Each row comes from the steps of one path. Every step used is in the known rows, and no mark comes twice. Write the path behind each row, first mark first.
Known rows:
d > e: [  7   6  -6  16   0   8   9  -2  -6 -16  -1   9 -17   8   4 -15  -5   1
  -4   2  -8   0]
m > d > e: [  5   8  -5  10  -1   1   8  -5   5 -19   4  12 -23  10   5 -13 -10  -2
  -4  12  -4  -8]
k > e > d: [  1   6  -5   4  -1   1  -4   2  -6  -6  -8  15   3  -2   6  -6   1 -14
   1  11 -18  -5]
m > d > g > y > e: [-10   6  -1   4  -2   3   8 -12   8 -17  17  25 -18  10   0 -12   2 -11
 -11   5 -10 -12]
m > d: [  1  11  -5   3  -4  -5   4  -3   7 -12   8  12  -8   9   5  -5 -10  -9
  -7  18  -8 -12]
f > g > y > e > d: [ -5  13   0  11  -6  12   2 -18 -12  -1  -4  16  -3 -10   0 -14  18 -12
  -9   8 -17  -4]
e > f: [ -2  16  -6   4  -6 -11  -1  -1  -7   2  -1  15   5   7   1  -2  -7 -17
  -1   5 -10   0]
f > g: [  9  10  -6   9  -8   0   1  -5  -4  -6   4  13  -3   4   4 -11  -2  -7
 -12   9  -5  -2]
k > e > f > g > d > m: [  0  11  -7  -4  -4 -21  -6  10 -13 -10  -3  32  20   9   7   4  -3 -35
  -1  14  -6 -10]
f > g > d > e: [ 13  11  -6  19  -6   2  17  -1 -11 -28   1  15 -12   0   3 -16   1  -5
  -7   5  -5  -2]
k > e > y: [-10   1  -5  -2  -3   2  -9   3  -9  -6  -4  19  -3   5   7  -6  -3  -9
   4   5  -6  -1]
k > e > y > g: [-16  -4  -4   3  -5   2   2  -5 -11  -1  -8   9   3   3   4   2   2  -8
   8   1  -5  -3]
f > g > y > e > d > m: [ -4   7  -1   6   0  11  -1 -12  -9  -3  -3  19   3  -1   0  -9  16 -21
  -8  14 -12  -9]
k > e > f: [ -8  11  -6  -4  -4 -17  -9   3 -10   4  -5  22  11   9   9   1  -6 -19
   1   6 -12  -4]
g > d: [  3  14  -5  11  -6   0  13   1  -5 -24   3  12   0   2  -1  -6  -1 -12
  -3   9 -13  -6]
d > g: [  7   4  -4  10  -2   2   6   4   5 -19  11  16  -9  11  -1 -14  -6 -11
  -9   0 -10  -1]
m > d > g > k: [  4   3 -12   5  -1  -3  -3  -2  12 -20  21  19  -8  23   5 -13 -10  -7
  -4   5 -11 -17]
y > e > d: [ -4   7  -3  14  -3  10   6  -7  -4  -7  -8  16  -4   0   2 -10   7 -17
  -4   5 -17  -4]
g > k > e > y: [-11  -1 -12  -2  -4   3 -15   1 -10  -4   0  15   3  17  11  -8  -3  -2
   9  -1 -10 -10]
y > g > k: [ -6   4 -12  11  -5   6   9 -11  -7  -2   3   0   9  14   4  -3   1  -1
   4  -3 -11 -12]
y > g > k > e > d > m: [ -9  -5 -13   4   3   6  -6  -1  -8  -1  -8   8  22  13   6   5   8 -18
  11   6 -16 -20]
e > y: [-4  6 -3  6 -5  6 -2  0 -7 -8  0 11 -8  4 -1 -9 -2 -6  1  4 -5  1]
k > e: [ -2   6  -7   0  -2  -2  -2   3  -5  -7  -2  16   3   9  10  -6  -5 -11
  -3   8 -12  -5]
m > d > g: [  5   4  -5   6  -1  -5   5   2  14 -21  16  20 -16  11   1 -12 -11 -12
 -10  11  -6  -8]
e > d: [  5  10  -3  11  -2   8   1  -1  -5  -8  -6   7  -1  -5  -1  -9   2 -11
  -1  10 -17  -3]
m > d > g > k > e: [  0  -1 -13  -3   0  -9  -8   3  12 -16  17  26  -4  25  12 -11 -11  -9
   0   6 -12 -20]

Which path is each row?
[ -4  13  -5   6  -8 -11   5   1  -8 -12  -2  34  14  10   2   1   4 -37
  -8  11  -4 -10]  y > e > f > g > d > m
[ -3   5  -4  11   1  12   3   1  -2  -9  -7  20   3   8   2  -5   6 -26
  -4  12 -13 -12]  y > e > d > m
[ -1  14  -7   7  -2 -14   4  -4  -1  -8   1  18 -13  10   4  -5 -10 -11
  -1  10  -2  -6]  m > d > e > f
[-18  19  -2   2  -6  -2   2 -14 -12   6  -1  22   3   4   0  -3   7 -17
  -2   0 -14  -2]  g > y > e > f
[  0  11  -7  -3  -7 -18 -13   0 -12   7  -5  25  10   6  12  -2  -4 -19
  -6   7  -8  -2]  k > e > f > g
[-12  -2 -11  13  -4   7   5 -13  -5 -11   4   4 -15  14   3  -6   0   6
  12   0   3 -13]  m > d > e > y > g > k
[  3   3 -13  -1  -5  -3 -13  -3  -7  -1   4  19   9  16  16 -11  -3  -3
  -4   4 -11 -12]  f > g > k > e
[-14   1 -10   9  -7  11   2 -11 -10  -1   1   1   3  12  -1  -4   4   0
  10  -7  -6  -8]  e > y > g > k
[ -7   1 -12   6  -1   4  -2  -7 -11   1  -8   5  17   6   8  -1   8  -9
  10   0 -20 -13]  y > g > k > e > d
[-17  -4  -6   3  -3   0   6   6 -13 -18  -6  16  14   7  -1  11   5 -25
  12   6  -2 -11]  k > e > y > g > d > m
[  2  10  -6   6  -1   0  11   8  -4 -25   3  17   7   9  -2  -2  -4 -20
  -2  14 -11 -12]  g > d > m
[  7  12  -6  13  -6  -9   0  -3 -12  -2  -4  18  -7   4   4 -12  -3  -8
  -7   1  -3   4]  d > e > f > g
[  6   0 -12  -3   2   1 -20   3  -7  -2  -4  19  18  15  12  -7   4 -18
   1  12 -14 -17]  f > g > k > e > d > m
[  6  13  -6   7  -6 -16   0  -7  -4  -5   2  20 -13   6   5  -8  -7 -11
  -7  11   1  -4]  m > d > e > f > g
[  6   4 -12   2  -4   0 -17  -4 -10  -1  -4  15  12   6  11 -12   6  -9
   0   7 -18 -11]  f > g > k > e > d
[-11   0 -14   4  -3   1   1  -6  -7   1   0   6  15  16  12   1   0  -4
   7  -3 -14 -13]  y > g > k > e
[ -8   7   0   8  -2  10   9 -11  -1 -14  11  22 -11   7   0 -14   7 -10
  -9  -4 -15  -2]  d > g > y > e
[  2  13  -3   5  -7   3   0 -12 -12  -2   7   8  -3   0   1 -12   4  -1
 -10   8 -10  -3]  f > g > y
[ -6   6  -7  11  -3   1  20   2  -7 -22   1   7  13   6  -3   5   2 -21
   2   9  -7 -13]  y > g > d > m
[ 10  14  -5  10  -9  -5   9  -2  -8 -22   4  15   1  -1   2 -10   2 -13
 -10  10  -8  -5]  f > g > d
[  9   2  -2  13   1   6   2   3   2 -19   3  14  -9  -2  -4 -15   1 -15
  -5   4 -15  -1]  e > d > g
